What can hang from each mark
D: X
X: Y Z
Z: X
N: F P
R: N P X
P: R V
Y: X
E: G
V: G P

Known rows, with every way that one mark hangs from another
R[N P[V[G]] X[Y]]: [-0.28,  0.06,  0.03,  0.15,  0.20, -0.13, -0.13, -0.88, -0.11, -0.13,
 -0.08,  0.09,  0.25,  0.15,  0.30, -0.03, -0.60,  0.10]
V[G P[R[N X[Y]]]]: [-0.16,  0.03,  0.22,  0.09,  0.16, -0.31,  0.49, -0.42, -0.02, -0.18,
 -0.04, -0.07,  0.23,  0.04,  0.19,  0.03, -0.19,  0.14]
P[R[N[F] X[Y Z]]]: [-0.14,  0.03,  0.09,  0.07, -0.07,  0.01, -0.11, -0.32, -0.03, -0.04,
  0.19,  0.19,  0.28,  0.25,  0.07,  0.09, -0.04, -0.08]
R[N[F] P X[Y]]: [-0.24,  0.04, -0.07,  0.14,  0.03,  0.05, -0.22, -0.69, -0.15, -0.04,
  0.09, -0.07,  0.27,  0.17,  0.21,  0.03, -0.65, -0.03]
P[R[N X[Z]] V[G]]: [-0.18,  0.02,  0.24,  0.02,  0.06, -0.15, -0.01, -0.46,  0.07, -0.24,
 -0.19,  0.39,  0.15,  0.20,  0.16,  0.05,  0.00,  0.09]
N[F P[R V[G]]]: [-0.08,  0.08,  0.08, -0.32, -0.31, -0.11,  0.01,  0.43,  0.03,  0.09,
 -0.16,  0.15,  0.11,  0.07,  0.05,  0.15,  0.08, -0.03]
E[G]: [ 0.19,  0.05,  0.03, -0.10,  0.10, -0.01,  0.06, -0.16, -0.06, -0.17,
 -0.09,  0.07,  0.42,  0.14, -0.05, -0.18, -0.08,  0.06]
Z[X]: [-0.12,  0.21,  0.17, -0.04,  0.12, -0.06, -0.05, -0.04, -0.03, -0.12,
 -0.22, -0.05,  0.19, -0.07,  0.03, -0.15, -0.30, -0.07]
P[R[N[F] X[Y]] V[G]]: [-0.19,  0.02,  0.12, -0.01,  0.01, -0.11,  0.01, -0.30,  0.03, -0.11,
 -0.17,  0.48,  0.20,  0.04,  0.15,  0.13, -0.10,  0.11]
Y[X[Z]]: [-0.11,  0.09,  0.14,  0.04,  0.35,  0.01, -0.16, -0.09, -0.03,  0.22,
 -0.04, -0.10,  0.19,  0.31,  0.18, -0.15,  0.04, -0.13]
R[X]: [-0.06,  0.08,  0.14,  0.03,  0.18,  0.03, -0.08, -0.29, -0.07, -0.08,
 -0.16, -0.08,  0.20,  0.16,  0.05,  0.00, -0.34,  0.01]
X[Z]: [-0.04,  0.10,  0.10, -0.03,  0.14, -0.03, -0.11, -0.08, -0.08, -0.04,
  0.24, -0.09,  0.19,  0.31,  0.02, -0.13,  0.11, -0.09]
P[R[N[F] X[Y Z]] V[G]]: [-0.22,  0.00,  0.11,  0.01,  0.00, -0.15, -0.03, -0.33,  0.00, -0.14,
 -0.01,  0.45,  0.26,  0.16,  0.16,  0.09,  0.01,  0.05]
D[X[Y Z]]: [-0.14,  0.22,  0.09,  0.05,  0.16, -0.04, -0.15, -0.27, -0.16,  0.05,
  0.53, -0.12,  0.41,  0.12, -0.01, -0.15, -0.05, -0.13]
P[R[X[Y]] V[G]]: [-0.07,  0.08,  0.16, -0.02,  0.17, -0.18,  0.07, -0.17,  0.00, -0.05,
 -0.18,  0.42,  0.22,  0.07,  0.11,  0.04,  0.04,  0.11]
V[P]: [-0.02,  0.10,  0.18, -0.08,  0.21, -0.17,  0.15, -0.03, -0.11,  0.07,
  0.01, -0.25,  0.22,  0.08,  0.07, -0.04, -0.19,  0.08]
V[G P[R[N[F] X[Y]]]]: [-0.17,  0.01,  0.17,  0.05,  0.08, -0.27,  0.48, -0.31, -0.03, -0.17,
 -0.03, -0.04,  0.24,  0.01,  0.18,  0.08, -0.20,  0.13]
P[R[X[Y]]]: [ 0.00,  0.10,  0.14,  0.03,  0.10, -0.02, -0.02, -0.16, -0.03,  0.04,
  0.02,  0.16,  0.24,  0.17,  0.01,  0.04, -0.01, -0.02]
R[N[F] P X[Z]]: [-0.25,  0.00,  0.00,  0.11, -0.01,  0.05, -0.27, -0.71, -0.13, -0.19,
  0.09, -0.13,  0.21,  0.32,  0.20,  0.01, -0.54, -0.07]

Rows
[-0.05,  0.13,  0.06, -0.06,  0.22, -0.12, -0.06, -0.27, -0.06, -0.08,
 -0.15,  0.07,  0.05,  0.11,  0.17, -0.12, -0.19,  0.09] => R[P[V[G]]]
[-0.17,  0.01,  0.19, -0.04, -0.03, -0.08,  0.01, -0.29,  0.08, -0.19,
 -0.34,  0.46,  0.10,  0.04,  0.14,  0.14, -0.12,  0.12] => P[R[N[F] X] V[G]]
[-0.01,  0.08,  0.24, -0.05,  0.17, -0.30,  0.53, -0.03,  0.01, -0.14,
 -0.09, -0.08,  0.11,  0.01,  0.10, -0.02,  0.07,  0.13] => V[G P[R]]
[-0.05,  0.07,  0.22, -0.07,  0.00, -0.12,  0.15, -0.07, -0.02,  0.03,
  0.00, -0.03,  0.17,  0.07,  0.07,  0.08, -0.09,  0.06] => V[P[R[N[F]]]]
[-0.07,  0.12,  0.19, -0.21, -0.17, -0.09, -0.20,  0.09,  0.00,  0.16,
 -0.21,  0.07,  0.22,  0.20,  0.05,  0.13, -0.10, -0.03] => N[P[R[X] V]]
[-0.09,  0.04,  0.17,  0.02, -0.10,  0.08, -0.08, -0.29,  0.05, -0.10,
 -0.14,  0.19,  0.12,  0.14,  0.04,  0.14, -0.17, -0.01] => P[R[N[F] X]]
[-0.13,  0.08,  0.18, -0.17, -0.15, -0.19, -0.01,  0.03,  0.00,  0.00,
 -0.13,  0.05,  0.21,  0.24,  0.09,  0.08,  0.02, -0.03] => N[P[R[X[Z]] V[G]]]
[-0.20, -0.01,  0.16,  0.06,  0.08, -0.30,  0.45, -0.33, -0.06, -0.19,
  0.10, -0.06,  0.28,  0.10,  0.18,  0.05, -0.11,  0.08] => V[G P[R[N[F] X[Y Z]]]]
[-0.09,  0.03,  0.24,  0.02,  0.19, -0.33,  0.49, -0.21, -0.04, -0.22,
 -0.04, -0.12,  0.21,  0.12,  0.14,  0.00, -0.01,  0.10] => V[G P[R[X[Z]]]]
[-0.13,  0.08,  0.00,  0.00, -0.04,  0.09, -0.20, -0.44, -0.06, -0.07,
  0.02, -0.06,  0.05,  0.15,  0.15, -0.02, -0.41, -0.03] => R[N[F] P]
[-0.14,  0.05,  0.21,  0.06,  0.11, -0.21,  0.12, -0.37, -0.10,  0.01,
  0.17, -0.09,  0.36,  0.21,  0.13,  0.04, -0.15,  0.03] => V[P[R[N X[Y Z]]]]
[-0.06,  0.13,  0.18, -0.24, -0.16, -0.17,  0.03,  0.20,  0.05,  0.08,
 -0.17,  0.09,  0.11,  0.13,  0.06,  0.07,  0.10,  0.00] => N[P[R V[G]]]
[-0.21,  0.00,  0.10,  0.05, -0.02,  0.11, -0.15, -0.46, -0.03, -0.14,
 -0.15, -0.01,  0.18,  0.13,  0.11,  0.10, -0.53,  0.00] => R[N[F] X]
[-0.22,  0.06,  0.11,  0.08,  0.13,  0.00, -0.36, -0.83, -0.08, -0.10,
 -0.24,  0.06,  0.16,  0.20,  0.24,  0.01, -0.66,  0.08] => R[N P[V] X]
[-0.07,  0.08,  0.18, -0.14, -0.09,  0.02, -0.25, -0.04,  0.07,  0.05,
 -0.17,  0.48,  0.09,  0.09,  0.06,  0.11,  0.05,  0.05] => P[R[N[F]] V]
[-0.04,  0.07,  0.21, -0.07,  0.09, -0.08, -0.25, -0.13, -0.02,  0.00,
 -0.12,  0.37,  0.23,  0.25,  0.06,  0.05,  0.09,  0.02] => P[R[X[Z]] V]
[-0.06,  0.04,  0.25,  0.01,  0.19, -0.30,  0.52, -0.19, -0.02, -0.20,
 -0.18, -0.10,  0.17,  0.03,  0.13,  0.02, -0.10,  0.14] => V[G P[R[X]]]
[-0.28,  0.03,  0.15,  0.03, -0.14, -0.02, -0.19, -0.53, -0.06, -0.09,
  0.07, -0.28,  0.29,  0.37,  0.14,  0.06, -0.42, -0.11] => R[N[P] X[Z]]
[-0.13,  0.05,  0.08, -0.27, -0.32, -0.05, -0.26,  0.30, -0.05,  0.16,
 -0.06,  0.11,  0.26,  0.23,  0.04,  0.20, -0.03, -0.10] => N[F P[R[X[Z]] V]]
[-0.29,  0.03,  0.00, -0.01, -0.21,  0.02, -0.16, -0.32, -0.10,  0.08,
  0.08, -0.17,  0.35,  0.18,  0.13,  0.15, -0.56, -0.09] => R[N[F P] X[Y]]
[-0.24,  0.06,  0.16,  0.01, -0.13,  0.02, -0.14, -0.50, -0.02, -0.05,
 -0.14, -0.25,  0.22,  0.23,  0.13,  0.10, -0.57, -0.04] => R[N[P] X]
[-0.04,  0.12,  0.17, -0.14, -0.20, -0.04, -0.05,  0.05,  0.00,  0.09,
 -0.10, -0.14,  0.19,  0.22,  0.01,  0.11, -0.11, -0.09] => N[P[R[X]]]
[-0.35, -0.02,  0.08, -0.07, -0.21, -0.08, -0.16, -0.35, -0.06, -0.13,
 -0.05, -0.07,  0.28,  0.26,  0.19,  0.12, -0.40, -0.05] => R[N[F P[V[G]]] X[Z]]
